Each row comes from the steps of one walk. Every step used is in the known rows, and no mark comes twice. Write the walk behind each row, first mark first.
Known rows:
tures/zego/fika/vimin/gana/zefipig: [  8.7 -12.2  27.4 -13.8  26.4  18.3  41.9  -3.3   5.4 -21.5   7.9   6.5
  -8.2   2.2 -14.9   1.7  -6.4   3.4 -18.5  22.9  20.6  -9.3  -3.6 -24.5]
zefipig/gana: [-22.8 -14.8  17.5  14.4  11.4  13.8  -6.3 -22.6  14.8  -7.4 -10.9  43.3
  -3.5   9.2 -21.2   9.3 -12.8  31.1  13.2  13.5 -48.1  29.3  -2.7  -5.2]
vinal/vimin/gana/zefipig: [  5.0 -20.2  -6.4  11.9  23.2  16.8  11.5 -12.5  -3.0 -11.0  13.3   5.1
   3.2 -12.4 -21.5  -4.8  -8.8  17.0 -32.1  -9.3   5.1  11.2 -14.4  -5.7]
gana/zefipig: [ -5.8 -24.5  13.5   1.2  20.3  15.9  -7.9 -14.9  -1.9 -15.6   0.8  20.7
   5.1   4.5  -6.0  -9.8   0.9  26.3 -10.0   2.7 -32.9  15.8  -6.8   1.7]
vimin/gana/zefipig: [ -2.0 -32.3  24.5   1.3  20.7  22.3   3.0 -11.3  -4.9 -17.2  14.6  31.2
   4.3  -0.9 -12.9  -8.8  -3.5   9.3 -31.4  -2.6 -11.1  22.2 -11.5 -12.0]
vinal/zego/fika/vimin/gana/zefipig: [ 22.0   2.9  -6.2 -10.1  27.9  24.5  40.0  -2.2  12.3 -19.1  18.8  -2.8
   6.0   8.7  -9.5  17.1  14.4   0.4 -51.4   8.5  15.4 -22.5 -12.3  -7.4]
tures/zego: [-17.7 -31.7   8.7   4.4  -2.2   1.5  -3.9  -0.3   9.6 -22.8  -9.4  45.6
 -22.3   8.0 -14.1   1.7 -10.5  40.3  19.0  35.5  -5.5  17.7   6.8 -37.3]
fika/vimin: [-12.9 -17.5  -9.3  -2.9  -6.0 -18.2   4.9 -19.1  16.7 -16.2 -23.5  17.4
  -9.4  10.1 -22.9  11.3 -13.9  29.5  18.7  23.7 -28.8  -2.0 -11.3 -12.2]
gana/zefipig/fome: [-14.2 -25.7  15.7  18.7  15.5   2.2   0.8  -6.0  -2.8 -13.5   0.9  18.5
   2.4 -10.0  -4.2 -23.7   1.4  27.5 -16.9   1.1 -20.5   9.6   1.0  -0.1]
fika/vimin/gana/zefipig: [  3.1 -24.1   6.5  -6.9  17.6  -3.0  23.8 -24.9   2.0 -20.8   5.9  10.7
   3.5  -0.3 -24.8  -3.6 -11.1   8.3 -21.8   0.7 -11.1   0.8 -20.0  -8.1]
zefipig/fome/zego/fika/vimin: [ -8.2   1.7  -6.3   5.6   3.7  14.5  22.5  23.8  20.0   1.2 -20.8  -2.1
 -12.5   6.6  11.9  -6.4 -12.5  24.6  10.0  28.6  -2.3 -18.0  -6.1 -14.1]
zefipig/fome/zego/tures: [-20.4 -27.1  -8.4   4.8   4.4  11.1 -12.6  14.1  14.5   4.1 -33.0  24.5
 -11.3   5.1  18.9  -5.6 -30.6  38.7  -6.2  -0.9 -12.9  12.2  -6.0 -17.5]
fome/zego: [-13.8 -21.5  -9.3   0.0   6.5  24.5 -10.3  15.8  12.2  -1.0  -9.7  30.6
 -10.0  14.8  11.7  -9.6 -11.4  38.4  12.5  18.6 -26.6  18.4 -15.5 -21.5]
mirabap/vimin/gana/zefipig: [ -9.3 -36.9  20.0  10.6  16.6  12.4  20.0  -2.3  -0.5 -11.2  21.9  37.6
  24.7 -11.6 -13.1 -12.2 -14.2  24.8 -21.3 -10.2 -11.9  19.7  -9.5 -16.0]
lopete/zego: [-16.5 -37.1  -7.1  26.9  -0.6  -1.7   2.3  -5.5  12.9 -15.3   7.8  33.7
 -16.7  30.0   5.6   0.7   2.4  45.3  13.3  32.4 -14.5  17.9  -9.8 -16.5]
zefipig/lopete/zego/fika/vimin: [-14.4 -13.8 -13.2  29.1   4.4  -6.5  27.7  -8.9  31.8   4.7 -10.5  11.8
 -16.4  29.3   9.2  14.8   1.9  26.5   8.0  51.3  -3.9  -5.7  -2.5   1.6]
zego/fika/vimin/gana: [  0.6  -6.2  17.5  -5.9   1.6  15.8  18.9  -4.1  15.6 -12.9 -11.5  17.1
  -6.8  10.6 -19.1  22.7  -9.3  -2.8  -5.7  24.4   3.6  -4.8  -5.6 -20.7]
lopete/zego/fika/vimin/gana: [  2.7 -15.8   3.1  14.1   2.5   6.3  36.8  -5.2  20.1 -15.8  13.0  12.8
 -17.6  30.8  -2.1  18.6   1.0  10.0  -1.4  39.8  17.7  -5.7 -13.5 -22.5]
mirabap/vimin: [-24.8 -29.5   2.3  17.3  -7.4  -4.5  -2.0   2.4  14.3  -9.1  -5.9  43.3
  13.7   0.2 -13.0   6.4 -16.9  46.7  21.3  12.7 -28.6  17.1   1.0 -22.0]
fika/vimin/gana/zefipig/lopete/zego: [ -3.4 -39.5 -11.6  30.2  25.4 -13.2  44.7 -24.3  15.6  -3.1  19.9  16.8
 -10.3  13.5  -0.3 -13.0  -2.3  21.3 -30.9  22.5   1.3   1.9 -22.4   1.3]
fome/zego/fika/vimin/gana: [  6.1  -1.8   1.6 -11.9  10.7  33.1  25.7  18.4  18.1  -0.1  -6.3  10.9
 -11.2  15.2   3.0   9.0 -14.8   5.6  -4.7  23.4   6.5  -6.1 -21.3 -24.0]
zego/fome: [-19.4 -37.9  19.9   8.1 -14.2   9.0 -13.9   6.4 -15.1 -23.0 -26.1  41.8
 -26.4  35.2 -26.7  11.4  -6.8  24.5  13.3  34.4 -19.9  16.9  -5.4  -9.7]

Write each row's walk:
[ -2.2 -28.8  20.1  30.4  33.5  34.9  27.3   0.1   9.6   2.2  25.9  26.9
  -2.1  16.0  21.4  -5.7  13.2   6.4 -41.8  26.6   8.3  16.1  -5.0   2.6] : vimin/gana/zefipig/lopete/zego/fika
[ -1.9 -14.3  -5.7  24.5  30.0   0.9  34.3 -14.3  23.1   3.2   5.1  -4.5
  -1.6  21.3  16.3  -4.2   7.1  22.8 -12.0  36.3  -9.1  -8.9  -5.7  17.1] : gana/zefipig/lopete/zego/fika/vimin
[-10.7 -23.2  -3.1  29.6   8.7   2.9  38.9  -7.0  29.7   2.5   2.7  22.6
 -17.3  24.9   4.0  16.2  -0.8   9.2 -13.4  46.8  14.7  -2.6  -9.1 -10.4] : zefipig/lopete/zego/fika/vimin/gana
[  4.1   3.9   0.7  -0.4  26.7  24.9  31.2  20.7   9.6   1.4  -6.9 -19.5
  -1.1   0.0  17.2 -25.4  -4.6  20.7 -10.8   9.0  -8.4 -21.0 -11.2   1.8] : gana/zefipig/fome/zego/fika/vimin
[ -7.5 -29.6   1.5  12.0  22.8  -5.9  26.1 -26.9  11.8  -2.6  -2.3  20.0
   1.1  -7.7 -19.5  -7.5  -9.1   8.2 -33.4   9.6 -14.0   3.6 -12.5   2.3] : fika/vimin/gana/zefipig/lopete
[ -4.9 -43.3 -11.0  15.5  28.1 -18.0  33.7 -36.8  19.2   1.4  -1.6  12.8
  -4.9  19.7   6.2   4.8 -24.9  18.8 -40.4   4.7   5.2   1.7 -22.1   5.4] : fika/vimin/gana/zefipig/lopete/zego/tures
[  7.4 -17.3  12.0  24.7  22.5   4.5  53.8  -1.7   7.0 -14.2  23.8  -5.3
  -7.6  11.0   8.2 -12.3   3.9   5.5 -32.0  21.9  26.1 -18.9 -10.9  -8.5] : lopete/zego/fika/vimin/gana/zefipig/fome
[ -7.2 -26.7   0.0  -0.4  -2.7 -10.3  16.7 -17.7  13.7 -21.6  -9.0  26.8
 -10.7   5.1 -31.9  13.9 -16.5  12.7  -4.1  17.8  -6.8   3.0 -16.2 -22.5] : fika/vimin/gana
[  1.7 -17.8 -19.5  21.3  30.7  23.5  26.5  19.0  -1.4   1.6  16.5  -5.2
  -3.1 -21.3   2.2 -34.0 -15.9  24.1 -37.7 -10.5  18.9   1.6 -19.8 -12.0] : vinal/vimin/gana/zefipig/fome/zego
[ -2.1  -3.5   2.1   6.3   6.1  21.8  34.3  26.1  16.2   0.7  -8.2   5.8
 -14.0   2.2   6.0  -3.6 -14.1   5.5 -11.8  23.5  17.5 -12.7 -11.4 -25.2] : zefipig/fome/zego/fika/vimin/gana
[  2.5 -14.6  28.0   4.8  20.5   7.2  50.3   3.5   2.0 -21.0   7.8   5.3
 -12.3 -12.0 -13.1 -14.3  -7.3   5.1 -25.5  22.8  32.9 -18.8   6.4 -26.8] : tures/zego/fika/vimin/gana/zefipig/fome
[ -2.5 -29.5  10.4  12.5  26.8  29.4  17.6  19.8  -4.8  -4.7  19.0  23.9
  -4.6 -10.0  11.3 -36.9  -6.9  18.5 -37.1  -3.5   1.8  11.5 -16.6 -17.5] : vimin/gana/zefipig/fome/zego
[ 11.8  -2.9 -10.8   8.5  31.1  21.9  41.5  -3.7  22.3  -1.8  11.1   6.5
   7.6   2.8  -5.6  14.5  13.3   1.2 -59.9  15.2  12.1 -16.5  -5.8   3.7] : vinal/zego/fika/vimin/gana/zefipig/lopete
[ -0.7  -8.1  18.0   6.0  28.3  19.6  30.8 -13.3  12.6   2.1  -5.7   9.0
   5.8  -2.6  -8.5   4.2  -2.7  -6.5 -34.6  15.6  -4.5  -0.3  -4.2   7.1] : zego/fika/vimin/gana/zefipig/lopete
[ -5.4  -1.8   8.5  -5.5  10.6  49.1  -8.3  28.9  15.3   3.2 -11.3  17.8
  -8.7  19.1  19.3   2.9  -1.3  25.2   9.0  25.4 -17.6  12.5  -6.2 -15.1] : fome/zego/fika
[ -4.6 -50.6  -0.7  33.8  14.2 -11.4  47.7 -11.7 -10.2 -14.0   5.3  22.0
 -28.6  40.2 -15.6  -6.1  -5.4  15.2 -31.2  39.6  10.6  -2.5 -25.6   3.5] : fika/vimin/gana/zefipig/lopete/zego/fome
[-21.1 -44.1  22.0   7.8 -12.7   4.5  -2.2  14.7 -16.4 -31.7 -19.7  50.4
 -41.1  36.0 -27.4   5.1 -11.8  33.7  21.2  50.1   3.5  14.4   2.8 -32.8] : tures/zego/fome
[-16.9 -51.3   4.5  37.4  16.1   6.1  15.3  -0.5 -14.4  -8.2   4.0  32.0
 -22.7  43.3   3.3 -15.5   7.1  32.5 -15.4  40.9 -11.4  17.3 -11.8  12.0] : gana/zefipig/lopete/zego/fome
[  5.2 -10.8  27.0   7.0  30.5  54.7  22.1  31.3  -1.6   0.7  14.6  11.3
  -0.4  -6.2  24.1 -27.9   0.1   2.6 -39.4   0.8   9.7   4.5  -6.7 -12.8] : vimin/gana/zefipig/fome/zego/fika
[ 16.2  -1.0  12.0 -19.3  34.9  43.3  33.0  12.0   7.9  -1.5   8.1  -7.4
   3.0   8.8   9.6  -8.6  -8.4   0.8 -25.5   6.2   1.2  -7.1 -25.9  -7.8] : fome/zego/fika/vimin/gana/zefipig
[ -0.4   2.8  -6.6   4.0   7.3  32.7  -2.7  14.6  19.6 -13.9   0.8  23.3
  -2.9  18.2   1.4  29.0  18.4  23.0 -14.8  25.8  -1.2   1.2   5.8 -14.0] : vinal/zego/fika
[  5.9  -5.8  25.0   7.4  19.0  13.5  34.9  -5.3   1.7 -13.1   2.5  -4.9
   1.6  -9.9 -12.7  -7.9  -1.7  -5.9 -33.6   6.2  11.2 -14.4  -3.2  -7.1] : zego/fika/vimin/gana/zefipig/fome
